What can hang from each mark:
z977: z57 z440 z931 z951
z600: z327
z41: z136 z951
z327: z600
z871: z440 z499
z499: z871
z931: z342 z460 z977
z342: z136 z931
z460: z931
z136: z41 z342
z951: z600

Known rows, with every way that one mark hangs from another:
z342{z136{z41{z951{z600}}} z931{z977}}: [-0.92  2.64  1.92  2.84  0.60 -2.74 -2.97  4.25 -3.57  6.31 -2.25  0.08
 -1.01 -0.60  6.03  2.38  3.50 -1.62 -4.25 -0.55 -2.91  2.67 -2.44  3.04
  2.20  3.38 -0.51  4.06 -0.83  0.66]
z499{z871{z440}}: [-2.55 -0.29  0.82  0.76 -0.01  1.09 -2.04  0.39 -0.06  0.51 -2.06  3.54
 -1.49  2.73  0.96 -3.40  1.28  0.82  0.30 -1.60 -1.36 -1.14  0.72 -1.91
  2.27  2.67  1.69  0.12 -1.93  0.69]
z41{z136{z342} z951{z600{z327}}}: [-1.43  5.68  3.05  5.50  4.40 -3.62 -0.78  3.45 -1.36 -2.64  1.24 -1.15
 -0.87 -0.89  1.82 -0.58  2.42 -2.31 -0.40 -1.44 -1.92 -0.08  2.40  3.00
 -0.44 -0.39 -1.62  2.22  0.42  4.24]
z460{z931{z342{z136} z977{z57 z440 z951}}}: [-2.87  4.98  2.50  0.84 -1.37 -2.05  1.28  3.13 -0.63  0.84 -0.76 -0.75
  2.47 -2.40  4.83 -0.67 -2.64 -6.56 -0.55  5.09  5.75  0.90 -2.06  0.50
 -4.06  3.95  0.10  0.89  1.24 -0.73]
z931{z342 z460}: [-1.92  2.07  3.18  0.00  0.39 -1.40  0.61 -2.90 -0.68 -1.58 -3.30  0.58
  2.18  0.45 -0.08  2.55 -2.02 -1.12 -1.91 -3.38  1.64  1.21 -3.44  2.25
 -1.11 -0.85  1.05 -1.71 -0.60 -0.53]
z951{z600{z327}}: [ 0.86 -0.61  1.78 -0.43  1.80 -1.21 -0.39  0.65 -1.98  0.08  1.09  1.40
 -2.89  0.03  2.54  1.89 -1.04 -0.69 -1.03 -3.65 -1.70  0.20  1.43  2.59
  0.86  0.53 -1.91 -1.23 -2.69  0.33]
z977{z57 z440 z931 z951{z600}}: [ 6.17  2.70 -2.33 -1.17  4.69 -0.47  1.47  4.43 -2.07  3.07 -4.24  0.13
 -1.56  1.29  3.77 -3.49 -3.01 -4.08 -3.77  2.57 -0.56  0.37  5.99 -2.07
 -4.70  2.77  1.35  0.36  0.82  0.93]
z977{z440 z931}: [ 0.58  0.44 -1.61 -2.04  1.31 -0.22  0.97  2.47 -2.72  2.29 -1.08  0.38
  0.83  2.57  1.90 -1.70 -0.55 -1.97 -2.44  1.49 -0.63  1.22  0.98 -3.65
 -3.56 -0.14  1.73 -1.59  2.00 -0.17]
z977{z57 z440 z931 z951{z600{z327}}}: [ 4.33  2.83 -0.31 -0.95  5.32 -0.15  1.67  5.27 -2.02  3.09 -2.40  1.10
 -3.34  1.29  5.59 -3.54 -3.48 -3.99 -3.98  1.83 -1.01 -0.36  4.73 -0.76
 -3.47  1.42  0.19 -2.10  0.24  1.66]
z977{z57 z440}: [ 2.69  2.96 -1.38 -0.95  2.07 -1.07  0.65  2.54  1.11 -1.72 -2.29 -1.00
  0.69  0.93  0.57 -3.42 -2.10 -2.97 -0.82  2.76  0.75  0.59  4.10 -2.01
 -2.45  1.75  0.59 -0.55  1.31 -0.59]
z977{z931}: [-0.44 -0.84 -0.63 -0.73 -0.51  0.77  0.40  1.02 -2.69  3.42 -0.72  0.76
 -0.09  2.21  1.32 -0.36 -0.05 -0.25 -2.24 -0.25 -0.86  0.08  0.02 -1.69
 -1.97 -0.95  0.81 -0.97  0.41 -0.26]
z871{z440 z499}: [-2.49 -1.07  5.08  0.27 -1.22  0.03 -2.34  0.21 -1.70 -1.55  0.38 -0.32
 -0.77  1.82  2.16 -3.62  0.48 -1.33  0.13  1.68 -1.03 -0.84  2.85  2.32
  1.23  0.26 -0.07  1.39  0.27  0.20]
z136{z342}: [-1.81  2.98  1.67  1.12  0.61 -1.22  0.14  0.16  1.00 -1.70 -0.45 -0.87
  2.26 -1.85 -1.79 -0.61 -0.20 -0.72 -1.20  0.12  1.11 -0.93  1.61  1.24
 -1.51  1.10  1.17 -0.24  0.46  1.16]
z460{z931{z977}}: [-4.25 -0.95  1.70 -0.52 -4.56 -1.92  0.27  0.15 -3.53  1.21  0.58 -0.47
  0.15 -0.35  3.99  2.45  1.32 -3.26  0.44  2.66  4.32  2.46 -2.01 -0.65
  0.28  1.89  0.07  2.42 -0.14 -0.98]
z327{z600}: [ 1.22 -0.64  2.08 -0.94 -0.31  0.82 -1.01  0.35 -1.54  1.58 -0.72 -0.12
 -0.56 -0.17  1.92  1.67 -1.85 -0.22  0.53 -1.75 -1.94 -0.35  1.23 -1.73
 -1.36  0.38  0.47  1.36 -1.91 -0.52]
z499{z871}: [-0.85 -0.44 -1.43  1.09  0.18  1.02 -0.94  1.05 -0.10  1.72 -1.65  2.75
 -1.31  1.87  0.85 -1.54  1.78  0.95  0.61 -2.41 -1.66 -1.51 -0.78 -1.33
  1.30  1.01  1.39  0.74 -1.69 -0.34]
z931{z342 z977}: [-6.32  0.29  2.92 -0.53 -3.06 -1.66  0.07 -0.99 -1.96  0.56  1.15 -2.46
  0.43 -1.33  1.65  3.78 -3.74 -2.78  0.11  0.21  2.80  0.58 -4.14  2.44
 -2.04  1.01 -0.75 -0.85 -1.32 -2.78]
z977{z440 z931 z951}: [ 1.44  1.82 -1.32 -0.94  3.56  1.04  2.17  3.48 -1.44  3.47 -1.32  0.27
 -0.76  0.68  3.13 -2.92 -0.58 -2.14 -2.75  3.92 -0.30 -0.08  0.62 -3.07
 -3.55  0.04  2.34 -1.33  3.09  2.30]
z951{z600}: [ 3.11 -0.84 -0.36 -0.70  1.11 -1.55 -0.79 -0.34 -1.92  0.22 -0.94  0.41
 -1.12  0.06  0.50  1.80 -0.68 -0.73 -1.00 -2.79 -1.09  1.02  2.91  1.12
 -0.32  2.14 -0.70  1.54 -1.87 -0.86]
z41{z951}: [-1.42  0.61 -0.22  2.26  1.31 -1.02 -0.26  1.57  0.05  0.76  0.43 -0.87
 -1.15 -0.48  1.78 -0.36  1.82 -0.51  1.18 -0.52 -0.93 -0.02 -0.15  1.05
  0.74 -1.10  0.49  2.70  1.00  0.82]
z41{z136{z342} z951{z600}}: [ 0.46  5.32  1.37  5.44  3.77 -3.88 -0.90  2.67 -1.26 -2.76 -0.58 -2.15
  0.96 -0.88 -0.11 -0.64  2.86 -2.41 -0.29 -0.81 -1.51  0.63  3.55  1.79
 -1.39  0.88 -0.51  4.63  0.94  3.41]
z460{z931{z342 z977{z57 z951{z600{z327}}}}}: [-3.79  2.00  4.17  0.42 -1.42 -2.19  0.80  1.85 -2.95  1.89  0.08 -0.15
 -2.04 -2.16  6.55  2.98 -3.35 -5.89 -0.32  0.49  5.24  0.34 -1.43  4.11
 -2.31  2.27 -1.88  0.58 -2.70 -1.16]
z342{z136 z931}: [ 0.07  2.56  1.32  2.07  1.33 -1.33 -1.30  2.37  0.48  3.17 -1.16  1.63
 -0.32 -0.13  0.51 -0.58  0.91  0.70 -3.55 -1.06 -1.06 -0.26 -2.04  1.25
 -0.20  0.06 -0.46  0.26 -0.41  1.89]
z931{z460}: [ 0.57  1.06  1.58 -0.02  0.53 -1.06  0.75 -2.20 -0.51 -1.57 -3.87  1.08
  0.69  1.06  0.68  0.13  0.01  0.04 -2.00 -0.83  0.34  1.81 -0.73 -0.37
  2.42 -0.18  1.26 -0.24  0.76  1.33]
z931{z342{z136{z41}} z460 z977{z951}}: [-3.41  5.24  4.87  1.49 -0.93  0.42  0.72 -0.42 -1.20  1.36 -3.78  0.16
  3.28 -2.24  4.86  2.12 -1.00 -2.61 -3.63  2.59  1.17  2.18 -6.85  2.82
  1.86  3.32  1.02 -0.53  1.15  0.92]
z977{z57 z440 z931{z342} z951}: [ 1.05  4.24 -0.46 -0.52  3.63  0.62  2.03  4.02 -0.39  2.90 -2.94 -0.57
  0.60  0.60  2.47 -2.98 -4.44 -4.38 -2.76  2.75  1.65 -1.22  1.09 -0.77
 -7.41  0.32  1.55 -2.39  1.58 -0.14]
z460{z931{z977{z951}}}: [-3.60  0.25  1.60  0.27 -2.83 -0.83  1.37  1.03 -2.46  2.22  0.50 -0.38
 -1.00 -2.03  5.16  1.11  0.89 -3.32  0.15  4.68  4.78  1.08 -2.15 -0.01
  0.50  1.94  0.50  2.81  0.79  0.95]
z460{z931{z342 z977{z951{z600{z327}}}}}: [-5.12  0.59  4.65 -0.05 -1.58 -2.14  0.75  0.95 -4.00  2.39  1.93  0.29
 -1.95 -2.53  6.26  4.86 -1.97 -4.76 -0.08 -0.53  4.93  0.74 -3.83  4.17
 -1.86  1.60 -1.24  0.16 -2.40 -0.62]

Rows:
[-1.86  2.47  2.37  0.29 -0.23 -0.46  0.82 -0.95 -2.29  1.87 -3.39  2.21
  3.55  1.96  1.25  0.95 -1.73 -1.24 -4.31 -2.67 -0.17  1.15 -3.73  0.07
 -2.07 -0.22  1.28 -2.46  0.39 -0.15]
z977{z931{z342{z136} z460}}
[ 0.63  3.38  2.64  3.38  3.90 -1.30 -2.69  5.22 -1.88  5.81 -1.04  2.82
 -1.76  0.01  5.38  1.09  4.39  0.04 -4.16 -3.53 -4.57  0.97 -2.25  4.31
  2.05  0.50 -1.35  1.47 -1.13  2.25]
z342{z136{z41{z951{z600{z327}}}} z931}
[ 1.02  5.11  3.46  3.29  4.54 -3.55 -1.91  2.28 -2.71  2.84 -7.03  0.90
  0.93 -0.15  2.82  2.25  4.62 -1.24 -5.91 -3.97 -2.21  2.59  0.95  4.50
  0.94  1.75  2.33  3.46 -0.29  2.93]
z136{z41{z951{z600}} z342{z931{z460}}}
[-5.70  0.97  3.19  0.39 -2.94 -1.12  1.07  0.35 -2.43  2.19  0.86 -0.78
  0.20 -2.69  4.39  3.48 -0.92 -4.44  0.67  2.33  5.98  0.50 -4.82  2.30
 -2.61  1.26  0.07  1.44 -0.30 -0.66]
z460{z931{z342 z977{z951}}}
[-1.46  2.51  0.82  0.75 -0.98 -0.36  1.25  1.86  0.13  0.91 -1.66 -2.51
 -2.27 -2.00  3.62 -1.81 -3.42 -2.86 -0.76  5.92  2.13 -0.50  0.92  0.44
  0.69  2.81 -0.28  1.23  0.41  0.56]
z931{z977{z57 z951}}
[-0.97  2.53  2.20  0.22 -0.16 -1.74  0.37  0.94 -1.41  1.29 -1.74 -2.81
 -1.63 -2.65  3.39  2.22 -6.20 -4.78 -1.27  0.88  2.99 -0.18  0.48  4.00
 -2.86  3.71 -1.34  1.00 -2.43 -1.80]
z931{z342 z977{z57 z951{z600}}}
[ 2.22  2.60 -0.11 -0.98  1.60 -2.40  1.23  2.93 -1.38  0.15 -2.75 -2.63
 -2.36 -1.62  4.67 -1.46 -4.27 -4.93 -1.69  5.07  1.76  1.36  4.28 -0.37
 -1.03  4.89  0.13  1.80  0.39  0.05]
z931{z977{z57 z440 z951{z600}}}
[-2.46  1.43  0.97 -0.70 -1.24 -1.59  1.80  2.23 -2.47  1.39  0.19 -0.70
 -0.38 -1.60  5.58  0.22  0.54 -4.66  0.13  6.16  4.83  1.83 -1.51 -1.64
 -0.85  2.48  1.29  2.09  2.07  1.00]
z460{z931{z977{z440 z951}}}
[-2.25  4.84  4.54  2.71  2.01 -4.57 -1.83  1.95 -4.34  3.40 -6.61 -0.81
  0.12 -0.65  4.71  3.26  3.40 -2.65 -6.20 -1.75 -1.01  3.43 -0.36  4.44
  1.98  3.25  2.01  4.11 -0.21  2.33]
z136{z41{z951{z600}} z342{z931{z460 z977}}}
[-1.72  6.02  3.99  6.24  5.67 -4.88 -1.64  4.81 -1.91 -0.08 -0.17 -0.47
 -2.79 -0.43  2.20  0.16  3.10 -1.87 -2.66 -2.80 -2.10 -0.27  1.05  4.20
 -1.48 -1.73 -1.69  2.50 -0.38  5.27]
z41{z136{z342{z931}} z951{z600{z327}}}
[-0.44  1.70  3.44  0.56  1.68 -3.71  0.46  0.09 -3.15  3.44 -5.69  0.12
 -4.48 -0.40  4.83  2.58 -1.46 -1.72 -5.59 -0.18  1.02  1.97 -1.44  2.22
  2.09  1.51  0.82  1.98 -1.00  3.08]
z342{z931{z460 z977{z951{z600}}}}
[ 0.19  5.23  1.60  0.27  3.92 -0.06  2.60  1.56 -1.05  1.92 -3.87  1.66
  2.72  0.46  3.03 -1.77 -2.21 -3.04 -4.84  1.21  0.59  0.68 -3.14 -1.23
 -3.72  0.36  2.82 -2.80  3.06  2.39]
z977{z440 z931{z342{z136} z460} z951}
[ 3.88  4.61 -0.73 -0.57  4.09 -0.06  2.94  2.69 -0.85  1.58 -6.84  0.72
 -0.09  2.29  3.89 -4.94 -2.14 -3.34 -5.08  4.31  0.63  1.22  2.85 -3.36
 -2.19  0.70  3.12 -1.13  3.31  2.77]
z977{z57 z440 z931{z460} z951}
[ 1.60  2.94  0.89 -0.24  2.84 -3.57 -0.05  4.09 -1.89  3.66 -4.11 -1.63
 -4.44 -0.71  4.65 -0.35 -3.21 -4.06 -4.44  3.00  1.30  1.02  2.49  1.05
 -2.32  3.15  0.06  1.78 -0.67  1.26]
z342{z931{z977{z57 z440 z951{z600}}}}
[ 3.90  4.87  1.67  1.33  3.27 -0.66  1.22  1.10 -1.63  2.67 -6.58  1.84
  1.29  0.47  2.97 -0.98 -4.30 -3.24 -5.81 -1.66 -0.04  0.40  1.32  1.81
 -3.00  2.39  0.54 -0.33 -0.86  0.87]
z977{z57 z931{z342{z136} z460} z951{z600}}
[-0.81  3.34  2.01  1.26 -0.25  1.58 -1.21  0.95  0.13  1.59 -0.20  0.99
  4.83 -1.02  0.40  1.64  0.63 -0.75 -1.00 -1.45 -1.02  0.34 -4.30  2.83
 -1.98  1.86 -0.44 -1.55 -0.26 -1.73]
z931{z342{z136{z41}}}
[ 3.26  1.66  0.27  0.29  3.39  0.81  0.99  3.89 -2.04  4.11 -2.03  1.44
 -4.04  0.76  5.07 -1.96 -3.19 -2.36 -4.06  0.18 -1.29 -1.46  3.63  1.15
 -1.74  0.53 -1.10 -1.38 -1.41  1.51]
z977{z57 z931 z951{z600{z327}}}
[-0.89  1.46  0.25 -0.33 -0.50  0.13  0.00  1.55 -1.82  2.69 -2.36 -0.23
  1.36  2.05  0.48 -0.29 -3.76 -2.64 -2.43 -1.27  0.98 -0.73  0.26  0.57
 -5.83 -0.38  0.00 -2.13 -1.07 -2.74]
z977{z57 z931{z342}}
[ 1.33  3.36  1.44  1.89  1.45  0.51 -2.27  3.43 -0.44  5.09 -2.40  2.33
  1.51  0.43  1.89  0.15  4.06  0.84 -4.50 -0.58 -2.89  1.05 -3.15  1.68
  0.69  1.09 -0.33  0.30 -0.09  1.29]
z342{z136{z41} z931}
[ 0.13  4.59  2.54  1.41  2.01  2.55  1.23  1.05 -1.75  4.44 -4.71  2.61
  3.55  0.33  3.68  0.03  0.44 -1.17 -5.28  0.38 -1.05  0.63 -5.02  1.09
 -1.32  0.41  2.02 -1.91  1.72  1.77]
z977{z931{z342{z136{z41}} z460} z951}
[ 1.79  6.12  2.08  1.83  2.15  2.31  1.30  2.16 -0.72  3.90 -6.85  2.09
  3.66  0.93  3.69 -2.18 -1.49 -2.39 -5.95  1.46 -0.34  0.45 -2.14  1.04
 -2.19  1.52  1.39 -1.78  1.27  1.03]
z977{z57 z931{z342{z136{z41}} z460} z951}
[-5.74  3.38  2.91  2.15 -2.39 -0.67 -1.30  1.95 -1.78  2.57  0.47 -1.71
  3.17 -2.00  4.21  2.95  0.47 -2.93 -0.42  0.85  0.04  1.57 -5.88  3.40
  0.07  2.52 -0.60  1.12  0.22 -2.05]
z931{z342{z136{z41{z951}}} z977}
[ 0.18  3.76  1.29  3.90  2.38 -0.34 -2.41  4.74 -0.56  5.48 -2.24  1.68
  0.47  0.09  3.34 -0.28  5.31  0.48 -3.59 -0.71 -3.42  0.89 -3.23  2.34
  0.96  0.28  0.03  2.41  0.99  1.87]
z342{z136{z41{z951}} z931}
[-0.78  3.07  2.53  0.33 -0.07  1.14 -0.09 -0.04 -3.16  3.52 -4.30  2.65
  5.09  2.34  2.36  1.35  0.64 -0.93 -5.05 -2.23 -1.44  2.23 -4.87  0.50
 -1.34  0.50  1.50 -2.51  0.73 -0.67]
z977{z931{z342{z136{z41}} z460}}
[-2.55  1.46  2.38 -1.20 -0.42 -3.08  1.07  1.28 -3.85  1.62 -0.02 -0.88
  0.17 -2.14  5.12  3.53 -1.96 -6.33  0.04  1.56  5.51  2.12 -1.91  1.53
 -4.21  3.42  0.46  1.78 -0.54 -1.36]
z460{z931{z342 z977{z440 z951{z600}}}}
[ 0.86  0.90  1.57  1.68  2.93  0.11 -1.71  3.06 -2.62  2.85 -0.07  1.14
 -1.39  0.24  5.24  1.97  3.84 -0.81 -0.73 -2.73 -3.90  1.60 -0.26  3.38
  2.33  0.48 -0.86  1.60 -0.88  0.16]
z136{z41{z951{z600{z327}}}}
[-2.75  6.27  4.24  1.92 -0.93 -1.53  1.56 -0.31  0.71 -0.48 -4.52 -0.98
  1.76 -2.36  3.44 -0.45 -5.31 -3.80 -3.26  2.93  3.08  0.78 -3.22  2.41
  0.42  3.18  0.19 -0.42  0.58  0.84]
z931{z342{z136} z460 z977{z57 z951}}
[-1.37  6.84  5.00  6.14  6.01 -5.58 -0.95  3.22 -2.24 -1.10 -3.01  0.30
 -2.18  0.42  2.68  0.08  3.26 -1.79 -4.13 -3.44 -1.91  1.01  0.73  3.90
  0.31 -1.90 -0.75  2.38  0.26  6.27]
z41{z136{z342{z931{z460}}} z951{z600{z327}}}
[-0.93  3.99  2.55  1.40  1.95  1.04  1.75  0.07 -1.00  2.97 -3.51  2.11
  2.11 -0.10  2.43 -0.59 -1.94 -1.39 -4.60 -0.18  0.18 -0.34 -4.27  0.69
 -1.94 -0.30  1.75 -2.13  1.44  2.25]
z977{z931{z342{z136} z460} z951}
[-1.17  3.59  3.15  1.32  0.97 -2.60  0.84  1.23 -1.02  2.64 -6.58 -0.54
 -3.71 -0.15  4.37 -0.40 -2.34 -2.00 -5.52  2.82  2.23  0.95 -1.11  1.42
  1.47  0.85  0.85  1.13  0.20  3.01]
z342{z931{z460 z977{z57 z951}}}
[ 0.63  3.25  0.14  2.98  1.01  1.08 -1.48  3.22  0.23  2.38 -0.54  0.82
  2.82 -0.76  2.77 -1.07  4.70 -0.01 -0.58  0.87 -3.52  1.07 -1.92  0.98
  2.47  1.78 -0.03  2.17  1.70  0.72]
z342{z136{z41{z951}}}
[ 2.77  2.74  1.23 -1.42  4.96 -1.60  2.03  0.64 -3.80  2.47 -5.19  1.12
  0.34  1.23  3.54  0.97 -3.17 -3.84 -4.82 -1.70  0.51  1.96 -0.03 -0.02
 -4.62  1.19  2.84 -1.51  0.76  1.15]
z977{z440 z931{z342 z460} z951{z600}}
[ 0.24  2.81 -0.53 -1.59  1.62 -0.73  0.72  2.92 -1.64  1.82 -2.52 -0.62
  2.08  2.51  1.23 -1.71 -4.10 -4.30 -2.66  0.45  1.10  0.35  1.45 -1.34
 -7.65  0.30  1.05 -2.72  0.57 -2.70]
z977{z57 z440 z931{z342}}
[-2.34  5.44  3.38 -0.43  1.02 -2.56  2.45  0.19 -0.40 -1.73 -5.28 -2.26
  0.47 -1.20  4.11 -0.40 -5.80 -5.50 -2.77  3.96  4.38  1.58 -1.48  0.86
 -2.00  2.56  1.60 -1.13  1.54  0.28]
z931{z342 z460 z977{z57 z440 z951}}
[-3.45  1.11  3.57  0.20 -0.99 -3.46  0.06 -0.49 -2.89  2.44 -4.69 -0.11
 -2.61  0.93  3.30  2.34 -0.72 -0.99 -4.75 -0.23  1.42  2.53 -3.17  0.94
  2.10  0.03  0.82  0.74 -0.45  1.65]
z342{z931{z460 z977}}
[-2.60  1.85  2.30  1.18 -1.85 -0.99 -0.24  0.43 -0.74  0.80  1.01  1.86
  3.87 -1.08  0.98  2.18  0.71 -2.73  0.50 -1.48  3.53  0.61 -3.70  1.63
 -3.04  0.92 -0.51  0.40 -0.70 -1.27]
z460{z931{z342{z136}}}
[-0.29  2.28  1.88  2.48  0.04 -1.35 -1.74  2.24 -3.01  2.97 -0.45  1.91
  3.78 -0.91  3.84  3.63  4.00 -3.54  0.08 -3.48  1.03  2.33 -2.60  3.59
 -1.83  2.51 -0.41  3.75 -1.18 -1.74]
z460{z931{z342{z136{z41{z951{z600}}}}}}
[-0.52  5.29  3.96  1.63  2.47 -1.38 -1.07  0.84 -1.06  1.97 -6.42  1.36
  2.87  0.33  0.64  1.02  3.54 -0.08 -6.34 -1.21 -0.53  1.65 -1.50  2.77
  0.43  1.01  2.56 -0.06  0.52  2.94]
z136{z41 z342{z931{z460}}}
[-0.50  0.77  0.78 -1.20 -0.37 -2.59  1.17  1.97 -3.89  1.41 -0.62 -0.52
 -1.17 -1.53  5.99  1.58  0.17 -5.17 -0.45  3.95  4.17  2.72  0.61 -0.81
 -1.27  4.10  0.78  3.21  0.60  0.33]
z460{z931{z977{z440 z951{z600}}}}
[-0.81  4.04  2.93  2.67  3.36 -1.08 -1.24  3.14 -1.72  1.24 -0.63  0.23
  0.88 -1.55  3.31  1.41  3.77 -1.61 -1.99 -2.61 -2.66  0.69  1.38  4.67
  1.12  1.88  0.20  1.28 -0.52  1.63]
z136{z41{z951{z600{z327}}} z342}
[-0.05  4.77  1.64 -0.42  1.06 -2.13  2.85  1.00 -0.30 -1.58 -5.75 -1.81
 -0.95 -0.46  4.96 -2.85 -3.59 -4.40 -3.16  6.51  2.68  2.24  1.20 -1.74
  1.45  3.15  1.92  0.43  2.70  2.02]
z931{z460 z977{z57 z440 z951}}
